What can hang from each mark:
K930: K66 K631 K689 K981
K684: K66 K689 K930
K631: K66 K684 K689 K930 K981
K689: K66 K981
K66: K689 K981
K981: K631

Each row was made from one small tree. The marks that hang from a mark follow it in brackets, in the order of their numbers. Every link used is in the known rows. Write each row's tree.
Known rows:
K689[K66 K981[K631[K684 K930]]]: [2 -16 5 -21 -9 18 7 -49 29 36 -29 17 -26 -15 2 3 5 -20 -39 -10 -18 7 21 15 -10 5 -12]
K981[K631]: [-31 -14 8 -11 15 7 19 -13 9 27 -6 -10 -11 2 -25 -7 9 -9 7 -22 12 0 9 15 4 -1 -26]
K631[K66 K689]: [-19 4 12 5 -5 21 17 35 1 20 -6 12 19 -11 -46 -11 -29 -16 -8 -13 35 7 -1 6 4 -6 -20]
K930[K631[K684] K689]: [-36 -8 20 -8 22 4 -2 -37 -4 23 -6 -35 25 -13 -33 15 29 -24 81 -33 24 28 0 10 1 -6 -5]
K930[K689 K981[K631[K66 K684]]]: [-52 -15 18 6 1 2 8 -10 12 24 -3 -22 -1 -14 -63 15 17 -27 58 -32 22 39 2 10 -2 5 -24]
K684[K689]: [-10 4 10 -4 10 14 6 8 -2 18 -7 -8 21 2 4 7 4 4 -58 -15 12 1 -1 -2 10 -5 -14]
K684[K689 K930[K981]]: [-28 -10 6 4 17 15 20 12 7 23 -10 11 21 29 -8 42 -33 33 -66 -20 9 -2 -20 -13 -4 -2 -12]
K930[K689[K66[K981[K631[K684]]]]]: [-14 14 15 -7 -10 5 -8 -38 12 30 -14 2 16 -25 -21 -2 22 -34 18 -8 2 23 9 19 8 -4 -17]
K930[K66 K689 K981[K631[K684]]]: [-73 -18 20 -4 13 -12 10 0 8 12 -12 -39 -15 -8 -68 12 24 -39 76 -36 18 29 7 1 5 6 -19]
K981[K631[K684[K66] K689]]: [-34 -8 13 -8 15 21 19 9 13 23 -14 -19 -10 -23 -29 -29 2 -28 23 -39 12 10 12 10 -4 0 -40]
K689[K981]: [4 -13 6 -18 -33 5 15 -12 13 30 -8 10 9 6 7 14 -5 22 -35 8 5 0 14 -2 7 7 -4]
K981[K631[K689]]: [-29 -9 10 -12 12 16 24 10 10 24 -8 -5 -4 -3 -30 -9 -4 -14 -2 -32 19 -7 5 11 3 -3 -28]
K930[K66[K689] K631[K684 K981]]: [-62 -4 14 -7 46 5 12 -5 -12 7 -18 -7 7 -1 -53 -22 -4 -43 60 -32 12 19 2 4 -1 6 -7]
K689[K981[K631[K66 K684 K930]]]: [-12 -18 5 -7 -12 14 13 -18 35 35 -14 -3 -11 -6 -15 6 5 -3 -9 -11 6 12 21 9 2 5 -19]
K689[K66]: [-6 -5 8 -15 2 15 5 -34 -11 24 -21 25 -5 -7 -3 -8 -5 -19 -30 -2 -6 4 3 14 -6 -1 -7]
K930[K689 K981]: [-41 -17 16 -2 -16 0 7 -9 -4 18 -3 -3 15 4 -25 33 11 -7 28 -21 17 25 -6 1 3 4 -6]
K689[K66[K981[K631[K684]]]]: [-9 4 6 -19 -8 18 1 -35 11 26 -23 32 -3 -17 -15 -14 16 -28 -26 -2 -12 15 14 20 -6 4 -19]
K631[K66 K689 K930]: [-29 -8 8 11 4 36 12 26 12 18 -15 23 11 1 -14 7 -23 -24 -17 -29 25 4 -4 10 3 -11 -14]
K981[K631[K66 K684 K689 K930]]: [-37 -10 10 6 26 32 14 8 25 24 -16 -9 -9 -14 -37 -14 -2 -37 22 -41 19 13 7 18 -4 -5 -33]
K684[K689 K930]: [-13 5 6 5 23 13 16 5 9 29 -10 2 28 22 2 25 -33 31 -66 -11 10 -11 -16 -7 6 -11 -16]
K631[K66 K684]: [-18 1 12 10 12 22 1 0 2 24 -10 -12 11 -19 -43 -23 -4 -20 39 -2 22 34 8 12 -5 4 -25]
K631[K66[K981] K684[K930] K689]: [-13 18 10 10 -6 35 10 34 22 27 -15 22 39 -14 -50 -10 -37 -7 9 -5 25 22 -3 4 -7 -1 -30]
K66[K689[K981]]: [-3 -3 8 -15 -4 11 20 -1 -6 29 -7 40 6 6 7 -12 -27 18 -40 -3 10 -7 7 5 0 5 -6]
K66[K981[K631]]: [-22 1 4 -16 -21 11 9 -6 22 25 -7 24 14 2 -17 -1 25 -3 -15 -6 5 9 16 15 9 5 -24]
K930[K981[K631]]: [-48 -34 8 -12 1 10 23 -2 2 17 -7 8 -15 14 -32 18 7 -3 3 -29 11 13 0 4 -9 11 -17]
K981[K631[K684 K930]]: [-35 -20 8 -4 30 26 10 -20 19 25 -17 -13 -16 -1 -5 -5 18 -24 23 -35 2 9 9 17 -4 -1 -26]
K684[K66[K689[K981]] K930]: [-27 -8 4 0 -4 1 29 -2 8 39 -15 35 -1 9 11 -6 -51 30 -35 -10 -2 -6 3 -1 -3 -4 -26]
K631[K66 K684 K930[K689]]: [-31 -2 13 22 16 27 -11 -17 19 26 -16 -15 13 -17 -18 1 11 -38 54 -21 17 37 4 18 3 -7 -18]
K981[K631[K684 K689 K930]]: [-34 -15 10 -5 26 35 15 2 19 22 -19 -9 -8 -6 -10 -7 4 -29 15 -45 9 2 4 13 -5 -3 -27]
K684[K66[K689]]: [-35 -7 9 -5 0 6 18 3 -13 23 -11 23 -8 -10 9 -33 -13 -6 -14 -20 3 7 11 8 0 -1 -27]

Which tree is each row?
[-50 -23 11 2 29 31 0 9 8 3 -27 -13 -8 6 4 17 17 -28 -1 -40 -1 23 -1 -7 -7 5 -8] => K631[K684[K689] K930[K66 K981]]
[-22 -11 18 -14 -1 0 0 -42 11 29 -7 -32 23 -14 -29 24 26 -12 60 -24 19 26 9 5 3 -1 0] => K930[K631[K684] K689[K981]]
[-35 -6 11 -8 21 18 6 -13 -2 20 -9 16 15 -10 -49 -11 10 -18 38 -23 25 29 6 15 -10 3 -12] => K930[K631[K66[K689 K981] K684]]
[-5 2 12 0 8 16 4 -28 11 35 -18 -7 20 -5 -9 6 -19 2 21 -2 2 16 -1 4 -6 1 -14] => K631[K684[K930[K689[K66 K981]]]]
[0 5 14 2 -15 30 11 28 17 26 -13 -2 20 -28 -45 -17 -26 -15 5 -7 27 23 10 1 -6 5 -22] => K631[K66 K684 K689[K981]]
[-25 -14 14 -20 27 28 10 -17 -11 15 -19 0 9 -12 -29 -2 2 -28 26 -37 15 12 -3 7 -17 -1 -4] => K930[K631[K684 K689[K66]]]
[-21 -8 13 -2 13 37 19 26 1 19 -17 7 24 5 -20 7 -41 3 12 -25 16 8 -15 -9 -18 4 -17] => K631[K684[K930[K981]] K689]
[-55 -28 11 -1 31 31 6 3 -2 6 -27 12 -16 10 2 3 2 -28 28 -37 0 19 -1 1 -14 8 -6] => K631[K684 K930[K66[K689] K981]]
[-69 0 18 -3 17 -19 3 -22 1 12 -10 -38 23 -3 -62 14 19 -47 80 -30 19 23 2 5 22 -5 -2] => K930[K66 K631[K981] K689]
[-78 -40 15 -23 18 4 26 22 -14 -4 -15 -2 -11 16 -64 28 4 -23 38 -49 27 10 -6 -12 -10 8 4] => K930[K66 K631[K689] K981]
[-50 -26 20 -13 14 8 -1 -48 -8 16 -16 -9 2 -14 -50 31 28 -39 63 -43 10 42 -6 8 -20 5 2] => K930[K631[K684] K689[K66] K981]
[-21 5 6 -17 -23 17 12 10 22 22 -8 28 19 -2 -20 -2 15 -7 -21 -13 9 4 12 12 8 2 -25] => K66[K981[K631[K689]]]
[-26 20 9 19 -16 22 14 34 10 17 -7 15 42 -13 -56 -16 -42 -37 -8 -9 22 21 -6 6 12 0 -24] => K631[K66 K689 K981]
[-36 -5 11 6 -9 25 -11 -21 21 23 -23 -4 12 -19 27 0 31 -33 36 -28 -8 34 13 12 4 -4 -23] => K631[K684[K66[K981]] K930[K689]]
[-4 -15 7 -17 -16 8 16 -18 26 35 -11 -8 -5 -5 -12 2 5 7 -9 -6 4 7 21 4 1 9 -18] => K689[K981[K631[K684]]]
[-30 19 7 22 2 12 11 9 1 24 -5 31 29 -6 -47 -29 -38 -29 -6 -1 15 25 -1 16 10 3 -23] => K631[K66[K689] K981]
[-11 21 10 10 11 28 -6 -14 6 17 -22 -7 34 -22 -12 -20 -6 -42 -21 -9 -13 34 -1 4 1 7 -21] => K631[K684[K689[K66]] K981]
[-34 -2 9 0 20 31 -8 5 18 9 -28 -7 8 -2 16 4 25 -29 -11 -26 -4 18 8 0 5 -1 -13] => K631[K684[K689] K930[K66[K981]]]
[-50 -27 9 -4 7 10 24 6 1 20 -5 19 -17 7 -51 6 -5 -8 2 -29 19 18 1 8 -11 10 -21] => K930[K981[K631[K66[K689]]]]
[-33 -14 10 -3 27 28 3 -5 7 15 -27 5 -9 3 14 -8 0 -22 18 -24 -1 9 9 4 -4 3 -7] => K631[K684 K930[K66[K689[K981]]]]
[-23 -7 10 -15 15 17 21 -3 8 25 -14 5 -11 -11 -31 -14 -6 -25 -14 -30 10 -6 6 15 -2 -4 -26] => K981[K631[K689[K66]]]
[-39 -7 8 -9 -3 29 11 30 13 6 -24 26 11 11 9 12 -3 -23 -19 -31 9 -9 0 0 10 -7 -6] => K631[K689 K930[K66[K981]]]
[-17 4 9 3 10 3 10 -31 6 38 -14 10 21 12 -10 23 -32 10 -2 -3 5 -2 -12 7 4 -11 -11] => K684[K930[K689[K66]]]
[0 -2 7 -14 1 14 7 -22 23 28 -20 6 -7 -10 7 12 7 -9 -94 -18 -7 -1 11 4 4 -3 -12] => K684[K689[K66 K981[K631[K930]]]]
[-31 -7 10 2 23 14 12 -8 16 30 -8 -22 -11 -17 -55 -24 7 -26 37 -20 19 22 13 19 -2 2 -36] => K981[K631[K66 K684]]
[13 2 14 -18 -12 35 8 0 7 24 -26 12 11 -27 -8 -13 -21 -20 -21 -10 1 10 8 0 -14 6 -11] => K631[K684 K689[K66 K981]]
[-40 -16 10 -8 29 8 15 -13 -12 21 -4 13 5 3 -48 -2 -3 -11 23 -27 31 12 0 14 -5 -3 -6] => K930[K631[K66[K689]]]
[-42 -15 18 -6 3 5 4 -34 6 25 -15 -8 -11 -19 -46 14 19 -38 36 -32 4 33 2 13 -10 6 -18] => K930[K689[K66] K981[K631[K684]]]
[-42 -15 4 -7 0 17 4 -3 12 11 -22 19 0 19 16 15 16 -16 -7 -16 -1 1 7 6 12 -3 -4] => K631[K930[K66[K981]]]
[-23 11 6 -15 -1 14 16 3 10 27 -6 56 10 0 -14 -24 3 -3 -30 -13 8 1 12 19 3 4 -25] => K66[K689 K981[K631]]
[-35 4 2 0 -10 6 22 4 10 35 -15 53 12 9 8 -11 -37 23 -32 -8 -4 1 2 5 -1 -3 -31] => K684[K66[K689 K981] K930]
[-20 13 7 3 -9 13 9 12 4 26 -4 48 19 -6 -37 -21 -12 -7 -19 4 22 18 9 17 5 2 -21] => K631[K66[K689 K981]]
[-34 -5 10 -2 39 11 17 -4 18 27 -14 -30 -7 -2 -35 -8 -2 -10 9 -28 10 5 5 7 0 -2 -33] => K981[K631[K684[K689 K930[K66]]]]
[2 5 14 -11 -26 -4 -1 -42 11 35 -13 2 13 -17 -7 13 5 -13 -9 2 2 12 10 10 11 -4 -3] => K930[K689[K66 K981]]
[-69 -30 13 -14 10 1 28 29 1 4 -15 -6 -26 10 -59 8 1 -23 20 -37 18 6 4 -5 -2 10 -17] => K930[K66 K981[K631[K689]]]
[-27 6 9 13 6 52 3 13 15 11 -26 10 37 -5 11 -5 -21 -46 7 -34 -5 20 -9 3 -1 1 -16] => K631[K684 K689 K930 K981]
[-36 -8 11 -4 21 20 24 8 18 29 -16 -15 -7 -13 -30 -19 -16 -14 19 -37 10 4 5 8 -7 -3 -41] => K981[K631[K684[K66 K930] K689]]
[-15 -11 6 4 -19 32 14 22 27 24 -16 27 9 -1 -8 16 -26 -11 -37 -20 20 2 4 5 5 -6 -9] => K631[K66 K689[K981] K930]
[-38 -11 8 -3 13 30 -5 -5 15 11 -28 2 2 2 12 0 21 -29 27 -19 -4 19 10 6 1 3 -11] => K631[K684 K930[K66[K981]]]
[-68 -29 10 1 2 -8 21 -21 6 29 -11 -1 3 11 -26 36 -15 10 33 -38 8 19 -8 -2 -6 -5 -18] => K684[K66 K930[K631 K689 K981]]
[-38 -7 5 -10 -28 2 12 -3 17 25 -12 14 -4 -14 -4 -18 22 -12 -9 -15 -4 18 22 12 8 2 -37] => K684[K66[K981[K631]]]
